What can hang from each mark:
lona: vevaf
dobat: fodof pidod
pilu: lona
fodof: dobat ladur sepe
vevaf: lona
zubife: ladur sepe
ruzi: pidod
sepe: pidod zubife
pidod: dobat ladur ruzi vevaf
ladur: pidod zubife

Every row comes from one small tree of marks. The marks that hang from a mark follow it in brackets, in alphabetical order. Every link used is in the known rows. Which tree was each row made from?
Known rows:
fodof[ladur[pidod]]: [ 2.924  1.053  0.394 -3.614  0.688  2.781  0.069  1.026  1.436  3.462
  2.000  1.197  4.074  2.133 -1.098  4.856 -1.582  2.076  3.111 -4.428
 -0.835 -1.862  1.963 -4.599]
pilu[lona[vevaf]]: [ 2.295  0.016  1.281 -3.391 -1.374  0.944  0.774  2.644  2.141  2.216
  0.844  2.641  2.415  2.788 -0.960  2.889 -4.444  1.668 -0.497 -5.411
 -0.882 -1.044 -0.292 -3.899]
fodof[dobat[pidod[ruzi vevaf[lona]]] ladur[zubife] sepe]: [ 4.632  3.321  0.128 -5.074  3.821  4.097  0.848  2.293 -2.499  3.996
  3.460 -1.735  5.430  1.678  1.095  7.818 -5.341 -0.758  4.072 -2.535
 -2.755 -2.222  3.403 -5.130]
dobat[fodof[sepe] pidod[vevaf]]: [ 3.949  1.416  1.363 -3.671 -0.679  2.338  0.429  1.674 -1.562  7.214
  1.065  1.824  7.125  3.070  2.069  7.880 -3.759  3.213  3.692 -2.003
 -0.192 -4.892  4.133 -2.104]
ruzi[pidod[dobat ladur[zubife] vevaf]]: [ 2.672  0.986  1.322 -4.592  2.793  2.326 -0.990  2.013 -0.300  3.770
  4.500  1.978  4.888  2.435  0.005  5.677 -0.622  2.726  0.484 -5.240
 -1.136 -1.315  0.600 -6.829]
zubife[ladur sepe[pidod[ruzi]]]: [ 2.720  1.063  1.372 -2.389  0.685  3.353 -2.463  0.901  0.475  4.442
  0.192  0.024  1.717  2.345 -0.022  5.759 -3.594 -0.306 -1.926 -5.899
 -2.620 -2.600  1.910 -3.612]
sepe[zubife]: [ 2.742  0.233  1.649 -1.762 -0.451  1.229 -0.482  2.590  0.167  3.133
 -1.242  1.707  2.145  1.806 -0.661  4.354 -3.120 -0.064  0.037 -3.685
 -2.348 -2.128 -0.588 -2.215]
zubife[ladur sepe[pidod[dobat[fodof] ruzi vevaf[lona]]]]: [ 3.826  1.973  1.429 -3.610  2.633  3.229 -1.867  0.679  0.183  5.173
  1.669 -0.110  2.607  2.647  0.732  6.456 -3.570  0.550 -0.888 -5.862
 -2.182 -2.843  2.824 -4.229]
pidod[dobat[fodof] ladur[zubife[sepe]] ruzi vevaf[lona]]: [ 4.698  4.182 -0.896 -7.590  5.302  1.895 -1.271  0.861  0.746  4.665
  5.854 -0.627  4.536  3.282  2.026  6.419 -4.080  0.378  1.838 -3.670
 -3.080 -0.282  2.161 -5.500]
sepe[pidod[ruzi vevaf[lona]] zubife[ladur]]: [ 5.499  1.318  1.753 -4.502  3.226  2.359 -0.624  0.020  0.307  3.472
 -1.035  0.444  2.958  1.815  0.468  5.116 -2.762  1.103 -2.486 -5.809
 -3.858 -3.104  0.421 -5.517]
ladur[pidod[ruzi vevaf] zubife]: [ 3.922  2.097  0.884 -4.454 -0.223  0.041 -2.743  1.033  1.222  2.954
  2.594  0.998  5.581  2.289  0.276  6.856 -2.038 -2.471 -0.329 -1.842
 -1.972 -0.292 -1.387 -5.378]
pilu[lona]: [ 1.724  0.824  1.539 -3.153 -0.743  0.154 -0.138  3.149  1.946  1.634
 -1.039  3.026  2.195  1.995 -2.252  2.091 -5.390  1.008  0.226 -5.023
 -1.213  0.070 -0.458 -2.958]
ladur[pidod[dobat[fodof] ruzi vevaf[lona]] zubife[sepe]]: [ 5.150  3.815  1.113 -6.266  0.818 -0.129 -3.156  2.443  0.251  4.827
  4.156  0.021  5.905  2.249  0.536  8.055 -3.257 -3.209  0.730 -1.738
 -2.191  0.029 -0.044 -4.597]
zubife[ladur]: [ 1.302  0.315  0.720 -1.682  0.386  3.483 -0.581  1.425  1.875  2.555
 -0.337  1.171  1.123  2.687  0.027  3.894 -3.203  0.614 -0.751 -5.365
 -1.376 -2.727  1.558 -3.791]
pidod[dobat[fodof[sepe]] ladur[zubife] ruzi vevaf]: [ 3.807  3.679 -1.163 -6.608  5.666  1.980 -0.317  0.740 -1.140  4.164
  6.311 -0.856  4.910  2.964  2.210  7.042 -3.334  0.215  2.600 -3.283
 -2.393 -1.217  2.927 -5.519]
lona[vevaf]: [ 2.133 -0.725  0.584 -1.723 -0.294  2.294  0.172  0.727  1.495  3.698
  2.858  2.030  2.990  3.781  0.861  5.493 -2.685  2.357 -0.139 -3.867
 -0.304 -3.547  0.764 -4.213]
sepe[pidod[dobat]]: [ 2.550  0.890  1.651 -2.959  3.927 -0.316 -1.238  1.936 -0.919  2.957
  1.454  1.999  3.557  1.905 -1.932  4.711 -4.076  1.906  0.359 -4.946
 -1.168 -2.658  1.322 -4.475]
sepe[pidod[ladur vevaf] zubife]: [ 4.665  0.135  1.641 -3.825  2.186  1.591  0.172  1.086 -0.894  4.695
  0.014  1.422  4.075  2.034  0.083  5.133 -0.661  2.566  0.166 -7.142
 -2.829 -3.330  0.153 -5.401]
fodof[dobat sepe[pidod zubife]]: [ 3.547  1.934  1.763 -2.987  3.801  1.334  0.069  3.898 -4.855  3.353
  0.683  0.008  4.020  0.920 -0.681  6.992 -5.697 -1.817  1.796 -4.186
 -2.600 -3.576  1.618 -3.774]
fodof[dobat ladur sepe[pidod zubife]]: [ 4.140  2.240  0.820 -4.165  4.646  3.567  1.895  3.055 -4.574  3.960
  1.451 -1.418  4.005  0.626 -0.548  6.718 -4.282 -0.292  3.945 -5.069
 -2.699 -3.732  3.084 -4.939]
dobat[fodof[sepe] pidod[ladur[zubife] ruzi vevaf[lona]]]: [ 5.361  3.372 -0.207 -7.399  1.111  2.864 -0.310  1.514 -0.790  6.809
  2.518  0.033  7.165  3.105  2.756  7.442 -4.482  1.940  2.856 -2.296
 -2.761 -3.096  3.738 -3.816]
zubife[sepe[pidod]]: [ 2.648  0.667  1.905 -1.586  0.018  1.178 -2.533  1.728 -0.151  5.254
  0.092  1.936  3.265  2.375 -1.279  6.004 -3.687  0.712  0.433 -4.654
 -1.489 -2.296  0.688 -2.667]
zubife[ladur[pidod[ruzi vevaf]] sepe]: [ 3.320  1.201  1.615 -2.202 -0.561  3.644 -2.824  0.324  1.401  4.526
  1.934  0.493  2.907  2.925  0.757  7.104 -1.910 -0.865 -0.858 -5.312
 -1.760 -1.889  1.772 -3.745]
fodof[dobat]: [ 0.950  0.840  0.717 -1.658  2.586  1.103 -0.507  2.807 -1.005  1.860
  2.029  1.340  3.165  2.124 -0.334  4.778 -6.131  0.128  1.513 -3.366
 -0.876 -2.530  1.166 -3.357]
pidod[vevaf]: [ 2.285 -0.009  1.336 -0.699  1.397  1.878 -0.567 -0.475  1.721  3.618
  1.219  3.208  3.817  3.396  0.312  5.638 -2.209  2.989  1.470 -3.680
  0.152 -2.609  0.658 -3.952]

Write each row's tree:
[ 4.547  0.872  2.014 -4.113  2.936  1.783  0.888  2.016 -1.976  4.639
  0.206  0.190  3.529  1.591  0.881  5.682 -1.535  1.348 -0.523 -6.365
 -2.117 -4.347  1.749 -4.867]  sepe[pidod[dobat[fodof] vevaf] zubife[ladur]]
[ 2.852  1.356  1.406 -2.546 -0.955  3.350 -3.078  1.262  1.205  4.129
  1.530  0.207  2.377  2.520  0.129  6.438 -2.874 -1.720 -1.134 -5.060
 -2.189 -1.588  1.707 -3.186]  zubife[ladur[pidod[ruzi]] sepe]
[ 4.942  3.317  0.574 -4.862  4.657  3.450 -0.094  0.116 -0.494  3.899
  4.089  0.338  4.951  2.175 -0.833  7.568 -2.642  0.958  4.359 -3.670
 -1.502 -1.627  3.722 -5.273]  fodof[ladur[pidod[dobat ruzi vevaf[lona]]] sepe]
[ 2.841  1.790  1.190 -3.385  1.767  2.977 -2.017  1.461 -0.450  4.784
  1.430 -0.468  2.065  2.189  0.226  5.984 -3.940 -0.345 -1.199 -5.658
 -2.319 -2.931  2.919 -3.480]  zubife[ladur sepe[pidod[dobat[fodof] ruzi]]]
[ 4.804  3.704  0.695 -6.763  1.843 -0.531 -2.269  2.213  0.560  3.355
  3.972  0.365  6.090  2.157  0.457  6.975 -3.424 -2.416  0.710 -1.460
 -1.965 -0.240 -0.087 -5.488]  ladur[pidod[dobat[fodof] ruzi vevaf[lona]] zubife]
[ 3.379  1.774  0.159 -3.843  1.923  2.872 -0.335  1.099  0.558  4.294
  2.290 -0.456  3.291  1.901 -0.288  5.653 -2.256  0.276  2.042 -3.907
 -1.954 -1.248  1.287 -4.940]  fodof[ladur[zubife[sepe[pidod[dobat ruzi vevaf]]]]]
[ 4.049  2.846 -0.343 -5.485  7.787  2.085 -1.328 -0.991  1.865  2.249
  6.128  1.119  3.585  3.612  0.644  5.185 -4.026  3.058  1.332 -4.987
 -2.501 -0.313  2.546 -5.973]  pidod[dobat ladur ruzi vevaf[lona]]
[ 3.920  1.881  2.133 -4.927  3.046  2.912 -0.212  2.159 -1.086  4.709
  2.526  1.994  5.022  2.107  0.211  6.561 -2.151  2.834  0.689 -4.127
 -0.888 -2.912  1.913 -5.491]  ruzi[pidod[dobat[fodof[sepe[zubife[ladur]]]] vevaf[lona]]]
[ 2.619  1.676  0.799 -2.301  5.982  0.929 -1.506 -1.200  0.663  1.791
  5.049  1.717  3.596  3.058  0.378  6.141 -4.291  1.998  0.571 -2.426
 -0.847 -1.374  2.054 -4.087]  pidod[dobat ruzi vevaf]
[ 4.165  3.100 -0.270 -6.001  2.919  3.168  1.219  0.764 -1.090  6.007
  1.110  0.313  5.567  2.255  0.651  6.353 -3.896  2.732  4.253 -2.900
 -1.293 -4.005  3.952 -4.294]  dobat[fodof[ladur sepe[pidod[ruzi vevaf[lona]]]]]
[ 4.344  2.478  1.207 -4.378  4.430  1.466 -0.855  2.200 -3.059  3.761
  1.521  0.087  3.484  1.496 -1.063  6.456 -3.994 -0.549  1.048 -4.756
 -3.521 -2.376  2.016 -4.028]  fodof[sepe[pidod[dobat ladur ruzi] zubife]]
[ 5.315  2.733  1.048 -4.461  3.520  3.387  0.445  0.736 -1.838  4.151
  3.326 -0.401  4.626  1.520 -0.394  7.832 -1.490 -0.142  3.794 -3.866
 -2.258 -1.974  3.057 -4.571]  fodof[ladur[pidod[dobat ruzi vevaf]] sepe[zubife]]
[ 4.669  1.085  1.896 -3.820  4.635  1.739 -0.469  0.481 -1.303  2.915
  1.131 -0.141  2.767  1.534  0.402  5.590 -2.362  0.666 -2.154 -5.900
 -3.178 -3.177  1.280 -5.250]  sepe[pidod[dobat ruzi vevaf] zubife[ladur]]
[ 4.579  2.568  0.401 -6.197  6.251  0.544 -1.510  0.420  0.192  3.173
  3.589  0.727  4.364  2.493 -0.252  5.238 -3.537  1.825  0.010 -5.445
 -2.973 -1.243  1.010 -6.971]  sepe[pidod[dobat ladur[zubife] ruzi vevaf[lona]]]
[ 2.892  2.105  0.703 -4.926  4.742 -0.310 -1.222  1.190 -1.362  3.238
  2.379  0.968  4.420  1.826 -0.834  5.042 -5.271  1.723  0.118 -3.275
 -1.706 -2.948  2.343 -4.164]  sepe[pidod[dobat[fodof] ruzi]]
[ 3.028  1.441 -0.114 -5.957 -1.981  1.833  0.081  3.652 -0.285  6.399
  1.255  0.472  6.015  2.740  1.880  5.163 -3.683  2.046  2.425 -3.239
 -1.889 -3.349  2.794 -2.790]  dobat[fodof pidod[ladur[zubife]]]
[ 2.795  1.156  1.587 -2.190  0.836  1.191 -3.030  0.947 -0.084  4.746
  0.783  1.437  3.306  2.345 -1.018  6.136 -4.362  0.415 -0.273 -3.869
 -2.085 -2.012  0.891 -2.687]  zubife[sepe[pidod[ruzi]]]
[ 4.505 -0.065  2.416 -2.515  1.574  0.777 -0.167  1.085 -1.021  4.381
 -1.177  1.986  4.065  1.737 -0.339  5.514 -1.535  1.940 -0.335 -5.390
 -2.091 -3.571 -0.400 -4.527]  sepe[pidod[vevaf] zubife]
[ 3.534  2.516  0.519 -4.895  1.112  1.379  0.158  2.469 -2.486  5.542
 -0.269  0.558  4.934  1.767  0.456  6.323 -4.603  0.410  2.107 -2.343
 -1.911 -4.081  2.419 -2.552]  dobat[fodof[sepe[pidod[ruzi] zubife]]]
[ 2.804  1.922  1.037 -3.327  0.225  0.200 -2.814  3.071 -0.286  3.990
  0.914  0.146  3.029  1.861 -0.816  5.905 -4.090 -2.867 -0.655 -2.847
 -2.666 -0.556 -0.901 -3.632]  ladur[zubife[sepe[pidod[dobat ruzi]]]]
[ 3.499  0.162  1.108 -3.264 -0.508  2.265 -0.805  1.465  1.030  4.914
  1.940  1.724  5.210  3.277  1.349  5.683 -2.025  2.792  1.376 -4.669
 -1.716 -2.201  1.292 -4.254]  dobat[pidod[ladur[zubife] vevaf]]
[ 3.921  1.828  1.320 -3.544  3.569  1.582 -2.664  0.511  0.057  4.930
  3.044  1.217  3.651  2.827 -0.498  6.436 -3.696  1.570  0.617 -5.457
 -2.284 -1.507  1.698 -4.167]  zubife[sepe[pidod[dobat ladur ruzi vevaf[lona]]]]
[ 3.537  2.894  0.069 -4.805  4.194  3.115  1.198  3.438 -3.826  3.796
  2.105 -1.826  4.365  0.815 -0.562  6.773 -4.620 -1.642  3.897 -4.188
 -2.374 -2.778  2.513 -5.932]  fodof[dobat ladur[zubife] sepe[pidod]]
[ 4.691  3.003 -0.028 -7.232  5.841  0.590 -0.854  0.764 -0.351  4.182
  3.465  0.313  5.146  2.451  0.501  5.442 -3.721  2.084  0.641 -4.925
 -2.722 -2.072  1.726 -6.654]  sepe[pidod[dobat[fodof] ladur[zubife] ruzi vevaf[lona]]]
[ 3.869  2.617  0.105 -4.143  6.593  3.800  1.297  0.575 -3.511  3.597
  3.573 -0.978  4.966  1.548  0.063  7.475 -4.669  1.244  4.107 -4.385
 -1.734 -3.612  4.171 -5.903]  fodof[dobat ladur sepe[pidod[ruzi vevaf]]]
[ 3.548  1.777  1.470 -3.486  3.340  0.172 -2.341  0.038  0.611  2.289
  4.906  2.028  5.308  2.667 -0.456  6.790 -2.749  0.739  0.827 -2.975
 -0.738 -1.217  1.402 -4.635]  ladur[pidod[dobat ruzi vevaf]]
[ 4.696  2.763  0.974 -5.408  0.446  0.181 -2.909  1.227  1.970  2.856
  2.216  1.192  5.526  2.378 -0.029  6.572 -2.796 -2.314 -0.346 -1.912
 -2.412  0.080 -1.590 -5.733]  ladur[pidod[ruzi vevaf[lona]] zubife]
[ 2.279  1.327  0.956 -3.545  0.766  2.358 -0.830  2.413  0.784  3.033
  1.789  0.673  2.940  2.307  0.067  5.073 -2.606 -0.230  0.051 -5.271
 -1.008 -2.661  2.481 -4.304]  zubife[ladur[pidod[dobat[fodof]]]]
[ 4.081  2.837  0.098 -4.407  3.427  4.020  0.989  2.203 -2.963  4.045
  3.699 -1.855  5.433  1.617  1.336  7.998 -4.896 -0.900  4.048 -2.510
 -2.453 -2.514  3.580 -4.906]  fodof[dobat[pidod[ruzi vevaf]] ladur[zubife] sepe]
[ 3.093  1.174  2.091 -4.008  2.395  2.888 -0.036  1.993 -1.792  4.714
  2.940  1.873  5.081  2.086  0.522  6.832 -1.418  2.725  0.738 -4.170
 -0.414 -3.410  2.219 -5.142]  ruzi[pidod[dobat[fodof[sepe[zubife[ladur]]]] vevaf]]
[ 4.147  1.369  1.073 -5.667  3.084  0.484  0.401  3.373 -2.470  4.616
  1.095  0.182  3.788  1.377 -0.340  4.537 -2.566  1.362  0.817 -6.458
 -3.083 -3.192  1.498 -4.457]  sepe[pidod[dobat[fodof] ladur] zubife]
[ 1.932  1.880 -0.245 -4.437  3.223  0.964 -0.875  3.531  0.223  2.621
  4.009  0.271  2.428  2.412 -0.474  4.156 -3.148 -0.443  1.504 -5.348
 -2.338 -0.135  0.883 -4.992]  pidod[dobat ladur[zubife]]
